(in the rows, 128 means zero)
Known rows, with every step that occurs
zavim-tufu-fudam-noru: [130 107 165 180 147 130 141 149 168 100 170 133 121 203 122 159 180 159
 152]
zavim-tufu-fudam-vaber: [142 127 144 174 159 176 162 137 151 117 171 110 135 179 135 144 181 197
 141]
noru-fudam-vaber-vuvegiz-berig: [112 143 176 170 100 162 144 163 116 155 134  54 116 187 102 139 151 178
 110]
noru-fudam: [ 79  92 140 184 108 125 158 119 161 127 153  84 155 151 101 195 156 172
 110]
tufu-fudam-vaber-vuvegiz-berig-zavim: [138 130 155 139 139 140 133 174 107 135 133 101  87 193 140  99 156 173
 111]
vuvegiz-tufu-fudam-berig-zavim: [127  94 122 127 148 134 123 143 169  99 144 144 154 159 124 137 177 163
 138]
vuvegiz-tufu: [ 96  96 151 180 152 152 152 128 145 111 145 103 171 136 106 137 147 140
 144]
vuvegiz-berig: [110 103 173 174 134 136 141 156 118 136 164  94 140 174 102 136 140 161
 102]
zavim-tufu: [132 104 146 191 145 159 160 140 131 138 167 109 154 181 115 141 146 167
 128]
zavim-vaber: [112 111 150 196 120 186 177 121 124 111 148 114 148 142 116 131 137 183
 120]
tufu-fudam-noru: [ 94 100 169 173 135 106 140 149 166  82 162 130 111 184 128 166 180 157
 139]
vaber-vuvegiz-tufu: [ 96 120 165 172 136 151 151 148 127 126 130  93 146 157 104 100 136 128
 149]
vuvegiz-tufu-fudam-noru: [101 101 171 172 152 121 134 142 180  78 151 129 134 166 114 158 180 136
 164]
tufu-zavim: [ 96  73 119 167 137 143 183 148 136 100 155  95 155 158 138 137 180 174
 124]
berig-vuvegiz-tufu-zavim: [ 99  87 116 188 161 169 157 152 124  98 140  98 161 119 115 116 162 143
 157]
vuvegiz-berig-zavim-tufu-fudam-noru: [157 108 163 164 152 125 119 167 151 116 161 132 109 212 126 143 174 154
 141]
tufu-fudam-berig: [108 101 147 137 128 128 139 146 175  99 178 136 149 179 108 150 182 185
 121]
noru-fudam-vaber-vuvegiz: [ 92 139 154 177  96 162 163 146 127 135 119  62 115 171 119 154 161 184
 121]
fudam-vaber-vuvegiz: [ 99 141 163 174 116 164 164 161 101 127 120  78 105 175 140 118 153 178
 122]
vaber-vuvegiz-berig: [111 126 185 166 119 138 139 177  99 147 151  84 114 197 101  98 129 150
 105]
noru-fudam-vaber-vuvegiz-berig-zavim: [125 129 149 155 110 147 136 165 108 151 111  69 104 180 128 139 151 177
 103]
noru-fudam-berig-zavim: [107  90 114 145 101 128 132 137 157 123 126 110 152 159 122 188 170 185
 104]
zavim-tufu-fudam-vaber-vuvegiz: [136 148 159 166 140 171 161 160 128 132 151  99 105 203 132 103 165 182
 141]
berig-zavim: [103  86 128 165 140 121 148 142 115 115 130 117 126 156 146 145 148 165
 105]

Rows
[ 95 113 135 188 123 166 115 138 152 119 134 100 172 120  75 165 149 150
 149]  noru-fudam-berig-vuvegiz-tufu
[119 145 184 167 119 165 145 176  95 147 136  71 107 190 119 106 145 174
 111]  fudam-vaber-vuvegiz-berig
[135 124 161 166 112 192 171 171 104 136 149  82 127 185 107  72 143 171
 119]  tufu-zavim-vaber-vuvegiz-berig
[101 115 140 171 136 137 117 158 138 102 165 139 121 153 102 138 156 173
 123]  tufu-fudam-berig-vuvegiz
[ 90 115 140 186 111 164 163 123 150 122 133  69 145 144 124 202 176 200
 118]  noru-fudam-vaber
[123 114 158 150 127 126 131 177  89 146 128  97 101 192 128  98 131 151
  98]  vaber-vuvegiz-berig-zavim
[103  95 132 158 141 165 173 159 135 109 134  84 157 159 119  91 171 140
 156]  vaber-vuvegiz-tufu-zavim
[164 122 151 146 156 134 132 168 129 147 173 124 105 220 117  88 148 157
 125]  vaber-vuvegiz-berig-zavim-tufu-fudam
[123 132 132 156  76 178 152 147 133 134 109 101 124 169 112 126 146 188
 115]  noru-fudam-berig-zavim-vaber-vuvegiz
[128 126 144 173 130 190 156 140 115 125 108 106 136 143 117  80 128 142
 149]  berig-zavim-vaber-vuvegiz-tufu
[120  93 122 181 126 199 196 131 133  98 151 103 159 143 129 120 165 193
 130]  tufu-zavim-vaber
[104 111 122 161 123 186 177 146 153 114 118  56 163 148 120 132 190 166
 161]  noru-fudam-vaber-vuvegiz-tufu-zavim
[108  90 112 168 145 179 145 159 140  97 139 106 175 127 108 119 175 156
 158]  fudam-berig-vuvegiz-tufu-zavim
[125  93 121 182 141 216 190 125 148  95 144 100 184 124 114 110 167 172
 157]  vuvegiz-tufu-zavim-vaber
[102  96 150 162 167 135 147 124 175  98 174 125 158 153 103 132 165 144
 150]  vuvegiz-tufu-fudam
[149  98 125 156 166 132 146 139 150 122 175 139 128 190 133 129 162 169
 129]  berig-zavim-tufu-fudam
[139 135 140 140 109 172 149 155 132 116 132 134 109 182 124  88 151 185
 122]  tufu-fudam-berig-zavim-vaber-vuvegiz
[113 103 148 138 142 146 132 138 189  96 171 135 174 159  96 141 180 165
 150]  vuvegiz-tufu-fudam-berig
[105 142 163 158 131 152 159 156 129 117 142  96  97 185 137 112 168 181
 127]  tufu-fudam-vaber-vuvegiz
[102  73 121 165 154 163 174 141 151  97 150  93 183 138 122 124 178 152
 155]  vuvegiz-tufu-zavim
